Each row was made from one small tree. The marks that hang from a mark follow it in brackets, in the order of their numbers. Every link used is in the known rows. Write each row's tree.
Known rows
Q_525(Q_708): [  6 -17  -5  -6 -12   0  11  18  -4   6   3  15  -8   0  -1 -17  -8   0
  12  -7  11  26 -11  12 -16  -8  -6  -8  -4  15  -5  -7   8  -9 -14   8
   8  20  13  16 -15  -8  -1  -4   8 -12 -21   9   3  -2   5  12  -9  11
  -3   0  -5]
Q_708(Q_525 Q_704): [  4  -5  22 -10  -4  -1  28  12 -10  13  -9  -7  -5  -2   1  33   1  49
  12   0  -1 -17 -14 -11  -1 -20  12   4 -19  -7  -6 -28   2   7  -6  28
  22  20  33 -18   1 -10  15   3   1   0 -14  10   3   1  -5   8 -11 -17
  -7  11  -5]
Q_28(Q_704(Q_585 Q_991(Q_525))): [  0   4  16   2 -10 -21  -8 -10   0 -14  -7 -28  -9   0  -8  19   1  23
  12  -7  -9  -5  13  12  -7 -14  -3   4 -33  14 -17  -9   0  12   5   1
  12  23  37  26 -11   6  -6   1   4 -21 -25  21   3   3   3  14 -16  -9
  -1   4  17]
Q_525(Q_316 Q_708(Q_704) Q_991): [  1  -7  18 -10 -24  -7  20  38   3  23  -2  27   0 -11   4  15 -33  12
  19  -1  38  20  -7  20 -27   3  -8  -3  -2  36 -24   5  10 -22   1  25
  19  41  62  15 -15 -22  -2  -8  -3   1 -31   6   3   9  12  19  13  27
 -12 -23  -2]
Q_708(Q_704(Q_585 Q_991)): [  3  12   7  -5 -12 -12  13   6  -2   2  -9 -10  -8  -7  11  24   4  36
  16  -5  -8 -16   2   4   0 -13  -2   0 -24  12 -27  -7   1   4   8  17
  10  24  38   0  -9  12   7  -1   4 -20 -17  19   0   2  -4  16 -25   9
  -2  -6   6]
Q_704(Q_28 Q_585(Q_525)): [  1  -1   2  -8 -11 -18  13   6   1  10   8  -1 -15  -8   9 -20  -5  26
  15 -11 -15   2  -1  -1  -8   3 -16 -11 -26  19 -23 -17   1  -7  -6   2
  -2  10 -43  15  -8  15   6  -4  24 -23 -14  34  -4  -4  -3  22 -32  32
   9 -13  -3]
Q_525(Q_704): [  5  11  16  -1  -9 -10  29  14 -10  11  -9  19 -11  -3  -5  -9 -11  -4
  13  -8  15   2  -1   6 -18 -18  -3 -10 -13   7  -2  -4   6   1 -10  10
  12   5 -38   1 -18  -6  -1   1   3 -12 -21   6   1  -3   3  19  -6 -14
  -8   1   7]
Q_585(Q_525(Q_708(Q_316)) Q_704): [  5 -24  -7  -6 -16  12  26   7  -9  30   3  20 -25 -14 -23 -22  -3   5
  17 -13   4  24 -15   9 -25  -9   1  -6 -19   8 -11  -8   6   4  -7   7
  10  15  14   5  -6   9  13   7  16  -5 -12  25  -2  -5   4  19 -45 -12
  -3   8   5]
Q_316(Q_525(Q_704(Q_28 Q_585))): [  7  -5  22 -10 -19 -22  42  11  -1   9   0  -2 -22 -11   1 -10   0  22
  12  -8   7   9 -10  -9 -17 -26  -8  -5 -28   9  -4 -21   2   3 -15   3
  23   7 -38   9 -10  -1  15  -1  13 -19 -15  18  -1  -4   1  18 -20   9
  -4  -3  18]
Q_525(Q_316 Q_704(Q_28 Q_585 Q_991)): [  3  24  38  -5 -23 -29  32  23   3  16  -3  -5   1  -9   1 -15 -22   9
  20  -7  33   6  17  19 -18  -1 -21 -13 -27  33 -29  -2   6 -20  17  10
  10  25 -23  16 -20   3  -1 -10  12 -21 -26  24  -1   3   4  33 -10  42
  -2 -28  14]
Q_585(Q_525(Q_316 Q_704 Q_708)): [  4 -25  13  -7 -21  -7  32  18  -7  29  -2  21  -8 -11 -19 -17 -24  -5
  17 -12  39  21  -9  18 -30  -5  -9 -13  -6  17 -13  -3   8  -2  -9   2
  10  13 -19  17 -15  -7   4  -3  15  -5 -21  15   1   0  11  23 -10   7
  -7  -4  -6]
Q_991(Q_704(Q_585)): [  3  17   1  -3   0  -9  -9  -4  -9   2  -3  -8  -5   3  -1  -8  -8   5
  12  -7  -8  -4 -10   8 -11 -14   1   7 -17   9 -10  -8   1  -6 -21  11
   2  16 -24  -5  -8  -7 -13  -2   8 -21 -16  21  -1  -2   5  18 -16   3
  -1  -3  -4]
Q_525(Q_991(Q_704(Q_585))): [ -1   6   7  -1 -12 -17 -11  17  -5   8  -7  15  -5  -8  10  11 -19   4
  16  -3  -7  -6  -1  -1 -19  -6   0   4 -17  23 -18   4   2  -7 -14  12
   7  16  -2   2 -10 -12 -16   0  -2 -13 -22  15  -3   2  11  18   2  12
  -7 -11   0]
Q_316(Q_708): [ 10 -21 -12  -4  -9  -7  24   7  -1   3  -2  11  -8 -16   7   2   1  -1
   9  -1  -3  18 -11 -14 -12 -12  -4 -13 -11   3   4 -15   4 -10  -8  -1
   9   4   1  -9 -12  -4  -2  -2  11 -16  -9  19   3  -9  10   6  -5  -3
  -7   7   2]
Q_316(Q_525(Q_704(Q_28 Q_585 Q_991) Q_708)): [  7 -23  21 -10 -33 -27  43  21   1  10   0 -10 -19 -14  -2 -16   0  19
  16 -10  16  24  -9  -4 -20 -25 -12  -7 -27  19 -15 -16   4  -3  -7   0
  24  20 -19  24 -13   1  19  -4  14 -21 -20  20   2  -1   2  22 -27  33
  -1 -10  22]
Q_585(Q_525(Q_991)): [ -1 -31  -1  -3 -14  -9   8  17  -8  19  -4  25  -8 -18   1  11 -16   8
  17  -4  -3   2  -3 -10 -21   0   0 -11 -12  13 -12  -2   2   8  -9  -2
   3  -5 -14   8  -9  -2  -2   4   9  -6 -16  16  -4  -3  13  11  -5  -3
  -6   7 -10]
Q_708(Q_316(Q_525)): [  9   2  17 -12  -4  -5  31   4  -4  12   8  13 -11  -9   3   8   1  38
  11   6   5  10 -17  -2 -12 -16   5  -2 -19   1   5 -20   2  -4  -7  21
  19  17  38  -7  -6  -9  16  -1   5  -3 -12  11   0  -2   2   7 -10 -12
 -11  10  10]
Q_585(Q_525(Q_704(Q_28))): [  3 -17   8  -4 -12 -12  33  15 -11  24  -3  13 -13 -12 -11 -15 -13   7
  16 -11   6  11  -6  -6 -21 -10  -6 -19 -16   6 -11 -11   4   2 -10   2
   6  -4 -73   7 -10  -1   9   1  18 -11 -15  20  -1  -5   4  20 -20  -4
   0   3  -3]
Q_704(Q_585(Q_525(Q_991))): [ -1 -10   2  -3 -17 -15  -6   3   1   8  -1  21 -14 -11  10   5  -7  14
  15 -11  -7 -17   3   8 -13   1  -7   1 -21  22 -21  -4   1  10 -10  -1
   0  10  15  13 -12  14  -5   2  11 -17 -17  22  -5   0   6  18 -19  14
  -3  -8  -5]
Q_585(Q_525(Q_316) Q_704(Q_991)): [  3 -23   4  -3 -17   1  21  13  -7  26  -6  -1 -10 -20 -20  -3 -12   0
  21  -7   9  16   6   5 -21  -3  -3 -11 -24  12 -16  -1   2   7  16  -6
   4   1   7   6  -9  14   2   7  16 -14 -11  30  -4  -6  15  18 -32  -1
  -3   9   2]
Q_704(Q_28 Q_585(Q_525) Q_991): [  0 -13   7  -5 -22 -28   9  13   2   8   3 -21  -6 -16  12  -9  -2  29
  21  -8 -18   5  15  -7  -4   3 -18 -16 -35  27 -37 -11   0  -7  16  -3
  -3  10 -28  23 -10  24   7  -5  23 -29 -15  40  -3  -2   1  23 -38  52
  12 -15   3]
Q_991(Q_525(Q_708(Q_316)) Q_704(Q_28)): [  5   7   3 -10   5 -10 -13   2 -20  13   2 -30  -4   0 -16 -37 -32  15
  16   2  -2  37 -33  -9 -24 -16   0   1 -17   9 -12 -19   0 -32 -39  18
  12  44 -67   1   1 -44  -1 -13  16  -2 -24  25   6   2   9  20  -2  14
   1  -7  -4]

Which tree is each row?
[  2  20   3  -6   7 -18 -29  -9 -16   2  -4 -39  -8   1  -7 -30 -28  15
  15  -3 -18   9 -21 -10 -16 -15  -3   7 -26   9 -15 -18  -5 -20 -40   7
   5  33 -82   0   0 -28 -12 -10  18 -15 -21  31   1   0   8  22  -6  16
   3  -9  -3] | Q_991(Q_525 Q_704(Q_28 Q_585))
[ -1   1  13  -9 -17 -22  12  16   5  17   8   8 -11 -13  11 -11 -18  25
  18  -8  -1   2   4   5 -15  11 -19 -10 -25  31 -30 -10   3 -14   0   6
   2  17 -26  19 -10   8   1  -6  20 -17 -19  33  -4   0   4  25 -17  43
   4 -24  -3] | Q_704(Q_28 Q_585(Q_525(Q_316 Q_991)))
[  4   4   2  -8  -6 -16  10   2  -6  14   3 -17  -5  -8  -4 -18 -15  10
  15  -7  -4  13 -14  -3 -17  -7  -8  -4 -20  14 -18 -14   2 -20 -17   9
   2  15 -61  -2  -4  -9  -4  -7  20 -20 -13  35  -1  -3   6  24 -21  23
   4 -13  -5] | Q_991(Q_704(Q_28 Q_585(Q_525(Q_316(Q_708)))))
[  5  30  21 -11  -6 -17  18   2  -4  12   2 -20  -9 -10  10  13  -4  66
  18   3  -9  -4  -8  -2  -2  -9  -3   0 -36  15 -34 -20  -1 -18   9  36
  17  50  32  -6  -1  -3  22  -8   9  -6 -19  28   2   7 -10  22 -29  19
   0 -18  14] | Q_708(Q_316 Q_704(Q_28 Q_585 Q_991(Q_525)))
[  4 -27  11 -13 -28 -18  33  26   2  13   1   6 -22 -16   7   9  -5  31
  15  -5   6  18 -18 -10 -20 -19  -5  -1 -20  20 -15 -15   3  -3 -14  10
  27  23  19  16  -7  -9  17  -2   6 -10 -19  15   1   2   4  14 -13  23
  -5  -9  13] | Q_316(Q_525(Q_708(Q_704(Q_28 Q_585)) Q_991))
[  1   4  13  -3 -14 -24 -25  -1   0  -6  -7 -25   2  -9   9   2 -17  18
  18  -1   1  -9  12  10  -7  -2 -10   5 -29  25 -27  -5  -3  -3   3  -6
   2  30  32  17 -13   5 -12  -7  11 -22 -23  26  -1   3  13  19  -6  34
  -2 -10   2] | Q_704(Q_585 Q_991(Q_525(Q_316)))
[  8 -15  -9  -8 -13 -12  37   4   1  11  -1   1 -17 -19   8   6   4  24
  11  -7  -9   9 -16 -16  -9 -12  -8 -11 -20   7 -14 -23   3 -11  -5   9
  13  15  -8 -10  -5   3  12  -4  17 -16  -8  31   3  -5  -1  14 -25   9
  -2  -7   4] | Q_316(Q_708(Q_704(Q_28 Q_585(Q_525))))
[  2  -2  20   1  -5 -15   1   0  -5  -6  -8 -27  -1   0 -15  20  -9  18
  13   0   4  11  10   9 -12 -13  -1  -3 -24   9  -8  -9   2   5   9   4
  15  19  26  22 -10  -9  -7  -1   2 -14 -26  16   5   2   9  10  -1 -18
  -4  12  13] | Q_28(Q_704(Q_991(Q_525(Q_316))))
[  4 -33   8 -10 -23 -15  21  24  -4  12  -1   4 -14 -15  -2   3 -12  11
  15  -2   9  26 -21 -11 -26 -22   0   2 -14  16  -4 -10   3  -3 -23   4
  23  15   2  13  -7 -21   5  -1   4  -9 -19  12   1  -1  13  11  -2  13
  -8   1   8] | Q_316(Q_525(Q_708 Q_991(Q_704)))
[  5   0   5  -4 -10  -5  14  15  -9  15  -2 -18 -15 -12 -10 -25  -9  14
  20  -3 -12  32  -3  -8 -16 -11  -5 -10 -32  14 -17 -11   2 -16   6   9
  12  25 -16   6  -7   0   8  -1  14 -14 -17  31   0  -5   5  20 -33  13
   3  -1  16] | Q_585(Q_704(Q_28 Q_991(Q_525(Q_708(Q_316)))))
[  0 -23  -1  -3 -16  -2  26  23  -8  32  -2  17 -24 -22 -11 -13 -13   7
  20 -11 -15  19  -3 -15 -26  -3  -4 -14 -27  15 -18  -6   3   0   1   3
   8  -1 -44   5  -5   7   8   8  17  -9 -13  31  -5  -7   7  21 -34   1
   2   0   5] | Q_585(Q_525(Q_991) Q_704(Q_28))
[  3  12   9 -11  -7  -9  28   9  -1  16   1  -4 -14  -6   5   5  -7  41
  15  -8  -3  -4 -10   2  -7  -5  -9  -7 -21  12 -26 -18   3  -7  -1  23
  11  23  -9   0  -4   4  13  -4  15 -14 -16  27   0   1  -6  20 -26  14
   2 -13  -3] | Q_708(Q_704(Q_28 Q_585(Q_525(Q_316))))
[  0  -2  15  -2 -16 -12  11  -4   3   3   3   9 -16  -1 -10  18   3  25
  10 -12   2  -2   5  23 -16  -7  -3   3 -25  18 -17  -8   6  12   1  12
  14  26  50  27 -11   7   1   3   4 -11 -24  18   1   5  -2  17 -22 -15
  -4  -4  14] | Q_28(Q_704(Q_585(Q_525(Q_708(Q_316) Q_991))))
[ -1  -2  13   1 -13 -15   8  -5   2  -1  -1   4 -16  -1  -8  22   2  20
  10 -12  -4  -9   9  17 -13  -8  -3   1 -25  14 -14  -7   4  17   0   5
  11  14  28  25 -11  10  -4   5   4 -17 -22  19   0   2   0  15 -19 -19
  -2   2  11] | Q_28(Q_704(Q_585(Q_525(Q_991))))
[  2  10  11 -11 -11 -13  27  14   0  18  -1   3 -13 -10   9  10 -10  41
  17  -7  -3  -6  -7   1 -10  -3  -9  -6 -22  18 -29 -14   3  -8   1  24
  11  24  -4   1  -5   1  12  -3  12 -11 -18  26  -1   3  -4  21 -22  18
   0 -18  -1] | Q_708(Q_704(Q_28 Q_585(Q_525(Q_316 Q_991))))
[  1   5  17   2 -14 -19   5  -3   4 -12  -4 -18  -7   2  -4  24   9  22
  11  -8  -7  -6  19  18  -4 -11  -4   0 -30  16 -16  -6   3  12  15   5
  10  16  45  26 -14  15  -5   2   2 -25 -22  19   2   2   0  14 -22  -8
   0   3  18] | Q_28(Q_704(Q_585 Q_991))
[  3  -6  12  -5 -16 -16  12  25   0  19  -6  15   7 -20   4  16 -34  -7
  17   5  23  18  -6  -2 -29  -1  -4  -4  -8  26 -12   2   5 -27  -5  11
  12  19  13  -6 -11 -28 -17  -7   1  -6 -21  18   1   1  23  17  23  17
 -15 -14  -1] | Q_525(Q_316(Q_708) Q_991(Q_704))
[  7 -28  12  -4 -22 -18  35  19  -2  14  -9  15  -8 -21   5  16  -5   8
  11  -1   8   4  -7 -21 -18 -17   1  -6 -19   8  -2 -18   4  -6  -7   5
  21  10   5 -12  -9 -11   3   1   5  -4 -14  17   4  -4   9  13   1   0
 -12   0   9] | Q_316(Q_708(Q_525(Q_704 Q_991)))
[  6 -14  15  -2 -29 -16  29  26  -6  12  -9   7  -7  -7  -9 -18 -10  -7
  18 -11  29  24   2  14 -22 -17  -9 -12 -14  23 -19   3   9  -8   1   6
  15  22 -10  22 -21  -3   4  -4   6 -15 -27   9   4   1   5  25 -18  19
  -4  -9  13] | Q_525(Q_704(Q_991) Q_708)
[  0 -38  -3  -7 -22  -6  18  22  -7  25  -4  25 -12 -17  -4   9 -16  13
  18  -9   7  11 -12  -1 -23  -4  -2  -9  -9  18 -21  -2   5   4 -11   6
  11  13   5  14  -7  -6   8   2   8  -2 -19  14   0   1   8  15 -13   5
  -5  -2  -8] | Q_585(Q_525(Q_708(Q_704) Q_991))
[  6 -22  15  -6 -25 -23  35  17   1  14  -6  11 -10 -21   9   9  -3  14
  12  -3   4   3  -5 -21 -16 -14  -5  -6 -25  14  -9 -20   4 -11  -6   6
  19  14  -3  -8  -9  -6   5  -1   8  -8 -14  23   3  -3   6  18  -6  15
  -8  -9  12] | Q_316(Q_708(Q_525(Q_704(Q_28 Q_585) Q_991)))
[  2 -26  17  -6 -25 -21  40  27  -3  34  -5  25  -7 -27  -6  -2 -29   1
  19  -6  27  17  -2  -6 -32   0 -12 -19 -15  23 -18  -4   6 -12   0   2
  12   5 -45   7 -12 -10   4  -3  15  -4 -19  22  -1  -1  15  24  -1  15
  -8 -13   1] | Q_585(Q_525(Q_316(Q_708) Q_704(Q_28) Q_991))
[  6 -14   1  -9 -17  -7  28  26  -5  11   0  -7  -7  -5   1  -7  -5  22
  17  -5   6  29 -10   2 -11 -10  -8 -14 -12  17 -22 -10   7 -18   1  20
  14  29   6  14 -10  -6  13  -6   9 -13 -21  17   4   1  -2  16 -21  25
   2  -8   2] | Q_525(Q_708(Q_704(Q_28 Q_991)))
